Each row was made from one small tree. The marks that hang from a mark follow it in brackets, in alphabetical order. Every link used is in the known rows. Write each row's tree.
Known rows:
B[D[A J]]: [-4.036  2.016 -0.917  3.985 -0.105 -1.702 -0.297 -1.057  1.469 -0.681
  1.543  0.260  2.662 -1.355 -4.755  0.378 -3.934  0.629  0.518  0.656]
B[D]: [-3.856  2.049 -0.172  3.176 -1.097 -0.668 -1.293 -2.586  0.645 -0.368
  1.402 -0.414  6.388 -1.619 -3.751 -0.992 -2.322  0.615 -0.322  0.571]
D[J]: [-3.084  0.584 -1.111  3.436  0.388 -1.366 -0.255 -0.618  0.834 -0.487
  1.621  0.587 -0.788 -1.968 -3.989  1.071 -4.179  0.002 -0.259  1.317]
D[A[B] J N]: [-3.501 -0.772 -2.239  2.060  2.172 -1.622  0.679  2.602  1.313  0.106
  1.241  0.151 -4.297 -1.524 -5.619  2.236 -1.202 -0.151  0.678  1.856]
A[B D[J N] R]: [-4.102 -0.652 -0.372  5.235  0.823 -0.928  0.007  0.283 -0.020 -0.530
  0.195 -0.222 -2.062 -1.713 -3.074  0.883 -0.802  0.520  0.791  2.867]
A[R]: [-3.798  0.251  0.816  2.594 -1.373 -0.617 -1.135 -1.997  0.252  0.001
  0.118 -0.004  2.726 -2.223 -0.970 -0.488 -3.725  1.372 -1.030  1.223]
D[N]: [-3.245 -0.039 -1.285  0.281 -0.068  0.335 -0.847 -0.381  0.068  1.286
  1.044 -0.864  0.577 -2.154 -3.092  0.169 -0.429 -0.048 -0.551  1.391]
R[A]: [-3.085 -0.142  0.843  0.805 -0.433 -1.972 -0.758 -1.233  0.613  0.488
  0.427 -0.044 -0.182 -2.289 -1.940 -0.531 -2.448  2.097 -1.239  0.857]
R[D[A J N]]: [-3.667  0.159 -2.136  2.072 -0.778  0.266 -0.323  2.024  0.224 -0.016
  2.161 -1.431 -5.111 -1.773 -5.257  1.461 -2.007 -0.313  1.434  1.525]
A[J R]: [-3.924 -1.294  1.323  2.482 -1.651  0.688 -2.269 -2.559  0.484  0.445
 -0.814  0.309  3.435 -2.481 -1.100 -1.310 -3.792  1.247 -1.694  0.834]
B[D[J R]]: [-3.864  0.531 -1.161  3.853 -1.025 -0.203 -0.258 -3.308  1.483 -0.390
  2.166 -0.275  3.310 -1.384 -4.702  0.037 -3.268  1.415  0.566  0.706]
Q[D]: [-3.429  0.546  0.483  0.868 -1.280  0.931 -1.884 -0.893  0.062  0.695
  1.455  0.364  5.129 -2.163 -2.512 -0.172 -2.860  0.363 -1.364  0.613]
R[D[A[B] J N]]: [-3.661 -0.325 -2.044  2.491 -0.169 -0.061 -0.247  2.598  0.280 -0.557
  2.134 -1.409 -4.850 -1.595 -6.080  1.547 -0.870 -0.383  1.449  1.752]
Q[D[A[J] N R]]: [-3.923 -1.993 -0.599 -0.561 -1.252  2.624 -1.508 -0.473  1.025  2.125
  1.369 -0.290  1.974 -2.023 -3.430  0.345 -1.900  1.524 -0.349  0.556]
D[A[B R] J N]: [-3.861 -1.286 -1.452  2.223  1.508 -1.607  0.761  1.937  1.185  0.188
  0.342  0.320 -4.190 -1.607 -3.931  1.982 -1.827  0.422  0.260  1.913]
Q[D[A[N]]]: [-3.330  0.316  0.349  1.869 -1.539 -0.084 -1.854 -0.101  0.416  0.321
  1.620  0.311  3.551 -1.927 -3.636  0.322 -3.536 -0.027 -0.384  0.677]
R[D[A[J]]]: [-3.908  0.315 -0.596  2.821 -1.720  0.668 -1.844  0.979  0.326 -0.533
  1.814 -1.422 -1.223 -1.942 -5.060 -0.009 -2.668  0.482  1.059  1.024]
N[D[J R[A]]]: [-3.077 -1.398 -1.311  0.751 -1.457 -1.156  0.955 -1.429  1.535  0.112
  2.168  0.299  0.447 -1.617 -3.319  1.439 -3.002  2.278  0.195  0.438]
Q[D[N R[A]]]: [-3.464 -1.900 -0.145 -1.409 -1.503  1.870 -1.017 -1.517  0.426  2.244
  1.352 -0.425  1.722 -2.161 -2.158  0.033 -1.056  1.909 -1.083  0.648]
N[D[J]]: [-3.015  0.393 -1.404  1.546 -0.993 -1.412  0.353 -0.332  0.909 -0.435
  2.050  0.649  2.485 -1.656 -3.463  1.437 -3.241  0.310 -0.143  0.584]
N[D]: [-3.161  0.652 -0.840  0.819 -1.565 -0.917 -0.326 -0.627  0.647 -0.179
  1.892  0.057  4.739 -1.746 -3.029  0.616 -2.236  0.738 -0.272  0.438]
Q[D[A J N]]: [-3.592 -0.132 -0.969  0.252 -0.059  0.549 -0.629  1.110  0.617  1.406
  1.372  0.601  0.136 -1.956 -3.285  1.387 -2.927 -0.048 -0.615  0.879]
Q[D[A[B] J R]]: [-3.745 -1.231 -0.645  2.119 -0.149  0.479 -0.470  0.196  1.477  0.114
  2.217  0.604  0.915 -1.570 -4.765  1.460 -3.375  1.535  0.218  0.928]

Which tree is each row?
[-4.078  0.718  0.519  4.138 -1.958 -0.982 -1.755 -2.528  1.049 -0.472
  0.474 -0.199  5.206 -1.556 -3.839 -1.059 -3.460  0.520  0.029  0.501] : B[D[A[J N R]]]
[-3.847 -0.181 -1.896  2.364 -0.764  0.468  0.016 -2.827  1.228  0.606
  1.919 -0.719  2.036 -1.438 -4.522  0.256 -1.607  0.962  0.475  0.882] : B[D[J N R]]
[-3.276 -0.345  0.745  2.159  0.393 -2.646 -0.329 -0.968  0.882 -0.488
  0.485  0.211  0.964 -1.742 -3.477 -0.412 -1.130  1.752 -1.067  0.962] : R[A[B[D[J]]]]
[-3.987  0.071 -1.332  1.660 -1.357  0.960 -0.657 -3.144  0.941  0.843
  1.762 -1.298  4.305 -1.521 -4.085 -0.576 -0.593  1.419  0.337  0.755] : B[D[N R]]
[-2.889 -1.441 -1.059  8.251 -0.293 -1.612 -0.595 -1.200  0.607 -2.111
  2.674 -0.751 -2.067 -1.249 -7.449  1.221 -1.407 -0.341  2.714  2.844] : A[B D[J R] N]
[-3.503 -0.510  1.153  2.515 -0.521 -0.940 -1.542 -1.311  0.487  0.668
 -0.078 -0.123 -0.857 -2.403 -2.271 -1.011 -2.485  2.132 -0.510  1.199] : R[A[D J]]
[-3.419  0.133  0.286  1.578 -0.131 -1.350 -0.556 -0.588  0.134  1.037
  0.411 -0.646 -2.255 -2.253 -2.031 -0.264 -1.314  1.914 -0.094  1.610] : R[A[D[N]]]
[-4.343  0.966 -0.793  3.287 -1.164 -0.268 -0.642 -2.364  1.770 -0.162
  2.028 -0.801  4.105 -1.312 -4.781 -0.254 -2.926  2.305  1.115  0.533] : B[D[A R]]
[-3.753 -0.778 -0.724  1.697 -0.753  0.792 -0.520 -0.384  1.440  0.671
  2.249  0.581  0.642 -1.760 -3.977  1.368 -4.518  1.636  0.201  0.703] : Q[D[A J R]]
[-3.933 -0.949 -0.584  0.831 -1.459  0.766 -0.814 -3.388  1.097  1.331
  0.974 -1.088  3.274 -1.709 -3.464 -1.067 -0.480  2.073 -0.288  0.482] : B[D[N R[A[J]]]]
[-3.150 -0.886 -1.834  1.531 -1.467 -0.514  0.705 -1.354  1.475 -0.172
  2.659  0.206  1.692 -1.512 -3.989  1.626 -3.168  1.527  0.599  0.584] : N[D[J R]]
[-3.530 -1.723  0.190  1.768 -2.158  1.469 -2.050 -1.426  1.085  0.792
  1.802  0.013  3.088 -1.907 -4.229  0.108 -3.554  1.156  0.018  0.499] : Q[D[A[J N] R]]
[-3.340 -1.495  0.004  0.799 -1.178  0.703 -0.604 -1.677  0.954  0.997
  1.748  0.584  0.796 -2.025 -2.778  0.637 -3.664  1.889 -0.888  0.598] : Q[D[J R[A]]]
[-3.887 -0.614 -1.559  1.622  0.644 -1.144  0.661  1.110  1.120  0.954
  0.349  0.254 -4.524 -1.872 -2.852  1.887 -3.433  0.561  0.239  1.590] : D[A[R] J N]
[-3.880 -1.002 -0.077  1.394 -0.725  0.934 -1.167 -0.071  1.199  0.369
  2.083  0.032  3.210 -1.665 -4.295  0.618 -2.409  1.938  0.108  0.795] : Q[D[A[B] R]]
[-2.696 -0.885  0.624  4.909  0.009 -3.258 -0.557 -0.586  0.314 -1.076
  0.890 -0.088 -2.836 -1.800 -4.539  0.283 -1.510  0.616  0.458  2.048] : R[A[B D[J] N]]
[-3.686  1.117 -1.454  2.409 -0.301 -0.462 -0.318 -1.815  0.677  0.389
  1.295 -0.250  2.782 -1.577 -4.019  0.059 -1.656 -0.277 -0.263  0.877] : B[D[J N]]
[-3.750  0.502 -0.452  1.050 -1.623 -1.450  0.048  0.141  1.084 -0.156
  1.277  0.257  3.407 -1.638 -2.417  0.953 -3.359  1.571  0.144  0.453] : N[D[A[R]]]
[-3.346 -1.789  0.039  1.084 -0.793  0.488 -0.560 -1.253  0.974  0.635
  1.757  0.628  0.982 -1.902 -3.328  0.732 -2.890  1.839 -0.879  0.757] : Q[D[J R[A[B]]]]
[-3.424 -2.386  1.752  5.596 -2.301 -0.885 -2.698 -3.420  0.331 -1.495
 -0.547 -0.032  6.384 -1.621 -4.268 -1.773 -1.145 -0.669 -1.012  1.137] : A[B[D] J N R]
[-3.291 -0.909 -0.334  5.548  0.218 -3.242 -0.014  0.624  1.297 -1.706
  0.925  0.726 -2.566 -1.445 -5.087  1.679 -4.179 -0.170  0.759  1.823] : D[A[B N R] J]
[-2.940  0.253 -1.213  4.796 -0.002 -2.784 -0.215  0.434  1.353 -1.056
  1.847  0.515 -3.061 -1.618 -5.625  1.821 -5.111 -0.544  1.138  1.449] : D[A[N] J]
[-3.303  0.115  0.315  7.603 -2.026 -1.846 -0.998 -2.285 -0.211 -1.148
  0.811 -0.139 -1.601 -1.902 -2.969  0.497 -4.674 -0.619  1.360  2.463] : A[D[J] N R]
[-2.405 -1.536  0.791  1.826 -1.075 -3.219 -0.578 -0.832  0.486 -0.786
  0.869 -0.059  1.107 -1.760 -3.822 -0.054 -0.565  0.848 -0.736  1.011] : R[A[B N[D]]]
[-2.832  0.007  0.880  3.815 -1.267 -2.467 -1.146 -1.602  0.090 -0.151
  0.798 -0.540 -1.568 -2.125 -3.085 -0.417 -2.387  1.049  0.337  1.639] : R[A[D N]]
[-2.770 -2.514  1.023  2.857 -2.306 -0.889 -2.185 -0.354 -0.241 -1.032
  0.798 -1.408 -2.140 -1.988 -5.163 -1.007 -0.058  0.176 -0.170  1.186] : R[A[B J N] D]
[-3.120 -2.269 -1.744  5.366  0.233 -1.880  0.418 -0.212  2.220 -1.449
  2.704 -0.084 -3.791 -1.160 -7.499  2.215 -3.441  1.070  2.214  1.767] : D[A[B N] J R]
